What can hang from each mark
k_220: k_120 k_852
k_120: k_220 k_852 k_977
k_977: k_99 k_135 k_785
k_852: k_120
k_135: k_220 k_977
k_785: k_220
k_75: k_977

Known rows, with every way that one mark hangs from another
[k_220 [k_120 k_852 [k_977 k_99]]]: [4.011,-1.788,-1.444,1.276,-1.788,-1.154,-3.094,1.347,-2.248,0.411,0.727,2.876,-1.531,2.007,-1.466,-2.610,-1.154]
[k_120 [k_977 k_785]]: [1.751,-1.577,0.652,0.407,-0.956,-2.694,-2.466,0.346,-1.444,-0.875,0.435,0.654,-1.028,1.062,0.178,-1.209,-1.132]
[k_220 k_120 k_852]: [-0.457,-0.125,-1.555,2.512,-2.071,0.901,-2.616,0.028,-3.505,0.693,0.070,1.046,1.877,-0.204,-0.880,1.147,-1.979]
[k_75 [k_977 [k_785 [k_220 k_120 k_852]]]]: [-1.508,-2.210,0.103,4.288,-2.805,-1.433,-2.159,0.743,-4.868,-0.369,1.061,-0.163,2.423,-1.349,-1.718,-0.220,-5.231]
[k_785 [k_220 [k_120 k_852]]]: [0.632,-0.169,-0.228,2.495,-1.102,-0.268,0.064,1.239,-2.536,0.825,0.280,0.474,0.686,-0.641,-1.930,0.045,-3.096]
[k_135 k_220 k_977]: [-0.379,-1.309,1.224,-0.672,2.285,-1.571,-1.039,2.071,1.006,0.384,-0.584,-1.147,0.650,-1.378,0.099,-1.422,-0.736]
[k_977 k_135 [k_785 k_220]]: [-0.321,-2.535,0.215,0.366,0.089,-3.928,-1.469,-1.054,-0.317,-2.754,0.106,-2.247,0.682,-1.045,-0.389,-0.607,-3.223]
[k_135 k_220]: [-1.268,-1.007,0.538,0.792,1.257,-0.549,-0.712,1.025,1.013,0.055,-0.325,-0.322,0.347,-1.163,-0.508,-1.093,0.134]
[k_220 [k_120 k_852 [k_977 k_99 k_135 k_785]]]: [4.799,-3.798,-2.216,1.062,-2.004,-4.818,-5.847,0.720,-1.274,-1.733,0.814,2.303,-1.181,2.101,-0.934,-3.374,-2.376]
[k_785 [k_220 k_852]]: [-1.451,-0.378,0.490,2.390,-1.085,0.502,-1.384,-0.247,-3.692,-0.014,-1.177,-1.249,0.973,-1.919,-0.926,1.017,-1.575]
[k_75 [k_977 [k_135 k_220]]]: [0.140,-2.461,0.243,0.979,2.032,-2.372,-0.890,2.652,1.716,-1.436,-1.084,-0.952,0.770,-0.531,-1.068,-2.610,-1.359]
[k_785 [k_220 [k_852 k_120]]]: [-1.701,-0.685,-2.362,2.216,0.773,0.819,0.124,-0.084,-5.552,0.460,-2.120,-2.975,0.188,-2.986,-1.456,0.857,-2.361]
[k_852 [k_120 k_220 [k_977 k_99 k_135 k_785]]]: [3.531,-5.804,-3.607,-1.657,0.973,-5.285,-3.527,0.808,-1.621,-3.233,-0.907,0.065,-2.118,0.989,-1.733,-4.543,-2.259]
[k_977 k_785]: [-0.135,-1.297,0.231,0.495,-0.993,-2.004,-1.774,-0.351,0.254,-0.699,0.808,0.195,0.284,-0.076,0.363,-0.584,-0.380]
[k_120 k_852 k_977]: [3.866,-0.218,0.482,1.072,-0.800,-0.997,-1.992,2.874,-1.462,0.793,-1.205,1.889,-1.981,1.310,-0.511,-1.459,0.692]
[k_785 [k_220 [k_120 [k_977 k_135]] k_852]]: [1.113,-1.839,-1.252,2.450,-0.884,-1.812,-2.919,0.201,-5.881,-1.468,-0.798,-0.952,1.117,0.129,-1.949,0.600,-5.474]
[k_785 k_220]: [-1.307,-0.323,0.822,0.600,0.268,-0.288,1.332,-0.561,-1.525,-0.513,0.195,-1.687,0.141,-1.177,-0.868,0.337,-2.061]
[k_977 k_99 [k_135 [k_220 k_120]]]: [-0.245,-3.509,-2.284,0.343,1.179,-2.546,-2.775,-0.588,1.019,-1.872,0.996,-0.143,1.006,-0.157,-1.404,-2.441,-2.258]

Rows
[-0.359,-3.957,0.548,-0.754,0.759,-3.954,-3.791,0.446,1.793,-0.820,0.956,-0.505,-0.017,-1.512,0.552,-3.470,-0.572]	[k_135 k_220 [k_977 k_99 k_785]]
[2.036,-3.173,0.801,1.629,-2.788,-2.684,-5.169,2.319,-3.303,-1.380,-0.917,2.747,-0.047,0.809,-1.249,-1.860,-0.889]	[k_120 [k_220 k_852] [k_977 k_785]]
[-0.170,-3.922,-0.885,-0.247,-0.261,-4.330,-2.705,-2.278,0.300,-3.176,0.941,-1.813,-0.098,-1.088,-0.467,-2.176,-2.621]	[k_977 k_99 k_135 [k_785 k_220]]
[3.811,-2.926,-1.859,1.162,-0.670,-3.228,-2.965,0.702,-2.888,-1.577,0.103,0.395,-1.143,1.177,-2.234,-2.491,-3.966]	[k_785 [k_220 [k_120 k_852 [k_977 k_99 k_135]]]]
[-0.715,-3.994,-2.274,2.390,-2.403,-3.383,-5.058,-2.333,-3.316,-2.551,1.063,-0.894,1.637,-1.178,-1.301,-0.957,-4.631]	[k_977 k_99 k_135 [k_785 [k_220 k_120 k_852]]]
[4.864,-3.186,0.166,-0.033,-1.546,-2.018,-3.344,3.290,-0.624,-0.602,-0.593,3.961,-2.581,2.102,-2.053,-4.299,1.002]	[k_120 k_220 k_852 [k_977 k_99]]
[3.853,-4.780,-0.661,1.147,-0.069,-5.602,-6.349,2.071,1.215,-2.002,-0.731,1.302,-1.950,0.620,-0.725,-4.898,0.223]	[k_120 k_852 [k_977 k_99 [k_135 k_220] k_785]]
[-0.371,-4.830,-3.423,2.213,0.070,-3.307,-2.997,-0.141,-4.137,-2.134,-1.250,-2.901,-0.135,-2.331,-1.612,-2.755,-3.609]	[k_75 [k_977 k_99 k_135 [k_785 [k_220 [k_852 k_120]]]]]
[0.200,-0.983,-2.233,2.292,0.768,0.159,-0.428,0.769,-7.266,0.207,-2.429,-2.431,-1.069,-1.640,-1.738,0.164,-2.968]	[k_785 [k_220 [k_852 [k_120 k_977]]]]
[5.022,-3.807,-1.203,0.237,-1.354,-4.911,-5.727,1.056,0.170,-2.166,-0.327,1.653,-2.233,1.728,-0.169,-3.886,-0.103]	[k_120 k_852 [k_977 k_99 k_135 k_785]]
[4.138,-1.824,-0.353,0.578,-1.162,-1.241,-3.169,1.712,-0.915,0.145,-0.453,2.162,-2.728,1.475,-0.709,-3.003,1.145]	[k_120 k_852 [k_977 k_99]]
[0.758,-2.970,-0.191,-1.624,-0.512,-3.222,-3.030,-0.516,0.904,-0.946,1.294,-0.281,-0.373,-0.349,0.911,-2.378,-0.692]	[k_135 [k_977 k_99 k_785]]
[-0.208,-4.792,-2.087,0.767,0.171,-4.610,-4.658,-0.966,1.499,-2.490,1.646,0.089,1.301,-0.392,-0.784,-3.051,-2.744]	[k_977 k_99 [k_135 [k_220 k_120]] k_785]
[1.486,-3.091,-2.550,0.188,1.978,-4.318,-0.627,-0.051,-3.874,-2.262,-1.314,-3.558,-1.382,-0.912,-1.132,-1.323,-4.645]	[k_852 [k_120 [k_977 k_135 [k_785 k_220]]]]
[0.317,-1.557,-0.626,3.506,-0.635,-0.478,-3.893,1.761,-4.207,0.574,-0.469,1.149,1.009,-0.189,-1.612,-0.564,-2.404]	[k_135 [k_220 [k_120 k_977] k_852]]
[1.568,-3.937,-1.182,1.439,0.364,-2.778,-6.096,0.759,-1.361,-1.900,-1.618,0.096,-0.716,-0.074,-0.995,-2.976,-0.164]	[k_120 [k_977 k_99 [k_135 [k_220 k_852]]]]
[-1.691,-0.389,-0.619,3.212,-1.818,0.573,-1.276,-0.548,-4.868,0.146,0.154,-0.637,2.039,-1.329,-1.715,1.473,-3.898]	[k_785 [k_220 k_120 k_852]]
[0.249,-3.997,-0.551,0.349,1.634,-2.695,-2.075,1.395,2.276,-2.046,-0.115,-0.545,-0.129,-0.384,-1.176,-4.157,-0.707]	[k_75 [k_977 k_99 [k_135 k_220]]]
[-0.371,-3.264,0.048,0.623,1.097,-4.350,-3.410,0.430,2.212,-2.255,-0.326,-0.964,0.755,-1.038,-0.017,-1.782,-1.015]	[k_977 [k_135 k_220] k_785]
[0.801,-2.906,-1.114,0.897,0.244,-1.687,-2.343,0.390,-1.476,-0.504,1.486,1.138,-0.458,0.705,-1.646,-2.801,-2.155]	[k_135 [k_220 [k_120 [k_977 k_99]]]]
[-0.289,-4.678,-1.230,1.847,-0.800,-3.981,-6.999,-0.514,0.711,-2.214,-0.628,-0.099,0.617,-1.446,-0.258,-2.758,-0.030]	[k_977 k_99 [k_135 [k_220 k_852]] k_785]
